Each row was made from one small tree. Brackets hold a mark, then the marks that hang from it, in the order of their numbers. Every link used is in the known rows. Write each row's tree.
Known rows
{Z_983 Z_398 Z_751}: [ -6   3  13   4   7   8 -14  16   4   5  17  -8  13  17  15   5  29  -5
 -11  11   7   9 -37 -29 -31   0 -12  12 -18]
{Z_904 Z_29}: [-16  -1   4   0  -6   5   6  14   2   3  13  15  14   6  -1  -2  -2  -6
  -6  19 -15   5  -6  -1 -15 -10   9  11 -19]
{Z_318 {Z_629 {Z_852 {Z_827 {Z_460 Z_398}}}} {Z_994 Z_983}}: [  3  15  35   2  24   6  19  16  29  23  14   7 -14  16  -7   9 -28 -20
 -24   6 -10 -12  17 -43  24 -16 -42 -23  -2]
{Z_59 {Z_356 Z_751}}: [-16   4  40  -9  -9   5   6   4  19  14   5  -3  28  11   4  15  -5  -6
  -6  -3  -7 -14  -8  -6  -8   4  -7   2  -7]
{Z_318 {Z_994 {Z_983 Z_751}}}: [-11  26   4  -9  14  -7  -9  11  19  13  10  -1   1  19   3 -10   9 -11
  -3   8  15  10 -15 -28 -19   3 -14  -2 -10]
{Z_29 {Z_904 {Z_59 Z_356}}}: [ -6   5  17  -2 -33  12   0  13   2  10   5   9  27  20  -5  23  -1 -24
  -5  11 -19  -9  -5  -3 -16   1 -21  25  -3]
{Z_629 {Z_318 Z_994} Z_852}: [-27  -1  20   2  18 -23  18  10   3  11  23  11  -2  10  -6 -13 -17  -6
  -8  -6   4  -3   3 -29  22  -5 -18 -10  -5]
{Z_994 {Z_318 Z_629} {Z_983 Z_398 {Z_751 Z_356}}}: [ -9   8   5   2  28   0 -25  -4  13  25  27  18 -23  29   9  -7   7 -28
 -21  23  13  29 -16 -50 -41   6 -25   3  11]
{Z_751 Z_356 {Z_983 Z_398}}: [  8 -19  22 -10  11   2 -15   1  -2  29  39  14  -9  14  -8  19  22   5
 -23  21  -3  15 -15 -15 -24  18  15  17  -3]
{Z_751 Z_356}: [  0  -9   3  -5   8   2  -7   5   0  10  30  16  -2  15 -12  13   8  -7
  -8  14  -9   8  -4  -9 -15   6  10  13  -6]
{Z_356 Z_751}: [-11   0  32 -13   7   9  15   8  17   6   6   6  15   7  -2   6   2   8
  -2   2   3 -12 -13  -6  -9  -5  -2   7 -17]
{Z_904 Z_29 Z_59}: [-17  -6   4   4 -14  20  24  26  -6   7   3  28  18   7  -6  -8   0 -10
  -2  26 -15   4  -1   3 -15 -15  10  25 -15]
{Z_59 Z_356}: [ -5   6  17   1 -16  -3  -6   8   6   9  13  -3  19  12   2  12  -3 -18
  -9   2 -15  -2  -8   0  -7   2  -8   4  -8]
{Z_460 {Z_398 Z_983} {Z_827 Z_852}}: [  2   7  -8 -11  34  12  27   5   7  10   0  32  11   0   5  12  25 -20
 -21  -8 -25   7  15  -6  16  -2 -21 -17 -19]
{Z_827 {Z_460 Z_398}}: [  2   8  15  -8   5   4   8  30  12   4 -11   5   7   6   7  15   4 -14
 -15  14 -31   8  -9  -8 -12 -16 -18 -15 -11]
{Z_904 Z_29 {Z_59 {Z_356 Z_751}}}: [-33  -5  35   0 -20  25  25  17   8  24  -8  20  43  10   2   3  -9  -9
  -3  16 -20 -10   3  -3 -14  -3   6  17  -4]
{Z_398 {Z_983 {Z_751 Z_356}}}: [  1  -5 -11   5  14   7 -16   8   2   3  47  19  16  29   3   0  22  -2
  -7  -2  -5  13  -5 -23 -13   9  -2  12 -11]
{Z_994 {Z_318 {Z_629 Z_852}} {Z_983 Z_398 {Z_751 Z_356}}}: [ -8   3   7  11  32  -3 -11 -10  11  29  37  23 -25  31  12  -7 -12 -27
 -16  18  11  26 -10 -59 -28   7 -31   1  14]
{Z_460 {Z_398 {Z_983 {Z_751 Z_356}}} {Z_827 Z_852}}: [ -4  -3 -16  -9  51  18   7   4  10  22  18  35  11  14  12  18  39 -20
 -16  -6 -24  23  20 -30  -5  17 -13 -16  -6]
{Z_318 {Z_629 Z_852} {Z_994 Z_983}}: [ -8  10  11  -2  16 -14  10  -2  16  22  25   2 -13  15 -15  -5 -27 -19
 -15   3  14  -3  11 -39  16  -7 -19   1  -7]
{Z_852 {Z_827 {Z_460 Z_398}}}: [ 12   7  34   0   6  18  13  30  18   0   3   9   4  10   5  16   2  -7
 -17  10 -28 -10  -7  -5  -1 -19 -25 -12 -14]
{Z_318 {Z_629 {Z_852 Z_827}} Z_994}: [ -1 -10  32   7  18   3   9   7  17  12  48   2   0  15 -20   8 -20  -6
 -20  -7  13 -29  19 -30  32  -8 -16   5 -16]
{Z_318 {Z_629 {Z_852 Z_827}} {Z_994 {Z_983 Z_398}}}: [  1   7  35  11  17   4   6  -3  15  23  40  -1 -14  19 -11   0 -14 -14
 -28   9  24 -18  -5 -48  20  -7 -30   6 -10]
{Z_460 {Z_398 {Z_983 Z_751}} {Z_827 Z_852}}: [ -4   8 -10  -8  42  16  16  11  16  10   2  26  17   6  20  10  35 -17
 -13 -13 -20  15  10 -22   0   5 -27 -18 -17]
{Z_827 Z_852}: [ -2   7   7  -9  10   6  16  -5   6   1  15  10  -4   1   3   8  14 -12
   2   3 -13   6 -16  -9  -9 -10 -13   7 -13]
{Z_318 {Z_629 {Z_852 {Z_827 Z_460}}} {Z_994 {Z_983 Z_398}}}: [  1  14  46  11  12   6  12   1  18  20  29  -5 -13  28  -7   3 -12 -10
 -29  15   3 -14  -7 -49  19 -25 -42  -3  -3]

Which tree is each row?
[-25  17  16   2  16 -26  23   2   7  18  15  16 -17  14  -3 -27 -25 -10
  -3   1   9   5  -3 -34  16  -5 -28 -12   1] => {Z_629 {Z_318 {Z_994 Z_983}} Z_852}
[  4  -6  30  14  16   2  14   0  18   3  40  27 -15  15  -3  -3 -34 -13
 -14  -4   2 -18  12 -15  16 -15 -33   2  -9] => {Z_994 {Z_318 {Z_629 {Z_852 Z_827}}}}
[-16   2  41 -11 -26  21  11   8  14  17  -3   9  36  20  -3  24  -2 -10
  -2   5 -13 -21  -4  -7 -16   3 -21  21  -2] => {Z_29 {Z_904 {Z_59 {Z_356 Z_751}}}}
[ -4   4   4 -18  35  11  26   8  11  17 -15  20  -1  -7   4  21  22 -22
 -17   3 -25  10  11  -7  -2   2 -14 -17 -13] => {Z_460 Z_398 {Z_827 Z_852}}
[ -4 -10   9   3  15  10 -24   9  -1  15  34   1   7  24   7  12  32  -6
 -14  18   2  16 -28 -37 -38  13   1  14  -7] => {Z_983 Z_398 {Z_751 Z_356}}
[ 17  10  21   7   5  18  12  27  15  -7  17  20  16  16   6   7   6  -5
 -21  -1 -28 -13  -2  -4  17 -22 -32 -11 -20] => {Z_852 {Z_827 {Z_460 {Z_398 Z_983}}}}
[ -1   8  29   6  17   0  12  -1  21  19  40   7 -15  17 -17  -4 -28 -11
 -16   0  17 -20  13 -34  27  -8 -27   4 -10] => {Z_318 {Z_629 {Z_852 Z_827}} {Z_994 Z_983}}
[ -7   9  19   4  16 -10   4  -2   9  26  25  -5 -10  16  -9   1 -12 -21
 -26  14  22  -1  -8 -52   9  -5 -22   4  -8] => {Z_318 {Z_629 Z_852} {Z_994 {Z_983 Z_398}}}
[  1  13  15 -14  15  11  22  13  13   5 -10  11   0   0  13  18  14 -21
  -6  10 -39  14 -13 -16 -11 -18 -29 -20  -5] => {Z_827 {Z_460 Z_398} Z_852}
[-13  -2  10   5  33  -3 -16  -4  10  37  45  -2 -10  32  -4   4   2 -20
 -22  14  21  15  -4 -74 -13  15 -15   4   6] => {Z_318 {Z_629 Z_852} {Z_994 {Z_983 Z_398 {Z_751 Z_356}}}}
[ 10  12  18  11  12  23   2  32  22  -7  21  14  22  23  19   3  17  -1
 -14  -5 -24  -5  -8 -19   2 -14 -37 -13 -19] => {Z_852 {Z_827 {Z_460 {Z_398 {Z_983 Z_751}}}}}
[-16   4  44   6  27  -5  29  27  17  13  12  15  -3  12   3  -4 -19  -8
 -17  -3 -18 -13   8 -33  29 -15 -40 -33   0] => {Z_629 {Z_318 Z_994} {Z_852 {Z_827 {Z_460 Z_398}}}}
[-13  10  16   6  23  -4  -7   3  15  27  30 -11  -3  23   5  -2  -1 -18
 -19   8  26   7 -13 -67  -7   2 -28   2  -6] => {Z_318 {Z_629 Z_852} {Z_994 {Z_983 Z_398 Z_751}}}
[-18  22  44  10  14 -12  31   6  17  12  20  16 -20  25   1 -23 -25  -1
  -5   2  -8  -8  -3 -32  27 -26 -49 -17   5] => {Z_629 {Z_318 {Z_994 Z_983}} {Z_852 {Z_827 Z_460}}}
[ -9  -5  59 -17 -22  20   3   4  13  33   6   8  29  19   2  31  12   1
 -17  13  -7 -12 -15 -15 -23  15 -15  26   1] => {Z_29 {Z_904 {Z_59 {Z_356 {Z_751 {Z_983 Z_398}}}}}}
[ 13  -4  25  17  14  16  20  20  18   4  34  18  11  18   2   9 -18 -10
 -26  -9 -24 -19  19 -30  36 -24 -42 -11 -15] => {Z_318 {Z_629 {Z_852 {Z_827 {Z_460 {Z_398 Z_983}}}}}}
[-15  13   8   1  24  -9  -1   3  22  22  29  -4  -5  21  -3  -7 -16 -15
  -7  -2  19   5   6 -54   1   0 -24  -1  -6] => {Z_318 {Z_629 Z_852} {Z_994 {Z_983 Z_751}}}
[-28 -12  45 -11 -18  22  23  14  14  36   0  28  33   8   0   5  -7   5
  -4  14 -20  -3  10   4 -14   7  13  16  -1] => {Z_904 Z_29 {Z_59 {Z_356 {Z_751 Z_983}}}}
[ -5  -4  12   6  17 -12  11   1  14   6  23  22 -12  12  -3  -3 -31 -20
 -13   0   0  -2   9 -20   5 -13 -26  -2  -6] => {Z_994 {Z_318 {Z_629 Z_852}}}
[  1   7  -6  -6  32  18   3   8  12   9  22  25  13  21  21  14  32 -17
  -6   2 -38  28  -4 -38 -15  -2 -28 -16   2] => {Z_827 {Z_460 {Z_398 {Z_983 {Z_751 Z_356}}}} Z_852}
[  0  19   0  -4  23  16  13  15  17  -3   8  15  19  14  29   6  29 -16
  -4  -5 -33  19 -13 -30  -9 -15 -41 -18 -10] => {Z_827 {Z_460 {Z_398 {Z_983 Z_751}}} Z_852}
[ -2  15  23  16  24   3   7  -2  29  10  35  24 -24  25  14 -19 -31 -14
  -2  -2  10  -2   1 -35  -5 -10 -49  -2  -2] => {Z_994 {Z_318 {Z_629 {Z_852 Z_827}}} {Z_983 Z_751}}
[-11  -4  52 -22 -22  16   9   5  20  29   4  17  27  17  -3  27  -1   5
  -3   4 -15 -14   2  -2 -16  14 -13  23   2] => {Z_29 {Z_904 {Z_59 {Z_356 {Z_751 Z_983}}}}}
[  5  12  25  13  16  -1  17  -7  23  11  32  32 -30  19   0 -16 -41 -18
  -9   4   6  -9   6 -20   9 -15 -43   0  -3] => {Z_994 {Z_318 {Z_629 {Z_852 Z_827}}} Z_983}
[ -8  -5  57 -15  -5   3  -2   0  17  32  13  -4  21  10   8  20  11   7
 -19   4  -2  -5 -20 -13 -16  17  -2   6  -3] => {Z_59 {Z_356 {Z_751 {Z_983 Z_398}}}}
[-11  21  11   4  20  -4 -14   2  17  14  13   9 -17  21  15 -16   4 -26
 -19  17  17  21 -25 -43 -36  -8 -37   0  -2] => {Z_994 {Z_318 Z_629} {Z_983 Z_398 Z_751}}
[ -3 -10  51 -19  11   8   7   4  16  23  15   5   8   5   3  11  17  20
 -17   8   7  -4 -23 -13 -18   7   2  11 -14] => {Z_356 {Z_751 {Z_983 Z_398}}}
[ -2  23  14  -6   4  -7  -3   4   5  16   8  -3  -6  14  -4  -4  12 -17
 -22  22  18   5 -28 -27 -11  -3 -11   3 -12] => {Z_318 {Z_994 {Z_983 Z_398}}}
[-10  -4  50 -20  -5   0   4   0  24  28  11   4  18   8   3  17  -3   9
  -7  -4 -10  -8  -3   0  -9  14   1   3  -3] => {Z_59 {Z_356 {Z_751 Z_983}}}
[-12  21   4  -2  20  -7  -9   4  24  10  12  17 -19  18  11 -19  -9 -22
  -6   8  11  19  -6 -30 -29  -9 -33  -1  -2] => {Z_994 {Z_318 Z_629} {Z_983 Z_751}}
[ -6   8  33  14  24   9  -4   3  21  23  44  -7  -7  27   3  -2  -3  -9
 -20   4  28 -10 -11 -63   4   0 -35   5  -9] => {Z_318 {Z_629 {Z_852 Z_827}} {Z_994 {Z_983 Z_398 Z_751}}}
[  4 -15  30  13  10  10  12   4  14   6  47   8  -4  13 -10   7 -21  -1
 -12  -6   1 -25  11 -22  20 -13 -20  13 -18] => {Z_318 {Z_629 {Z_852 Z_827}}}
[-24   6  26  11  34  -7   5   1  13  26  49  23 -18  30   2 -22 -14  -2
   1   0  11   4   1 -53   6  12 -29  -8  11] => {Z_629 {Z_318 {Z_994 {Z_983 {Z_751 Z_356}}}} {Z_852 Z_827}}
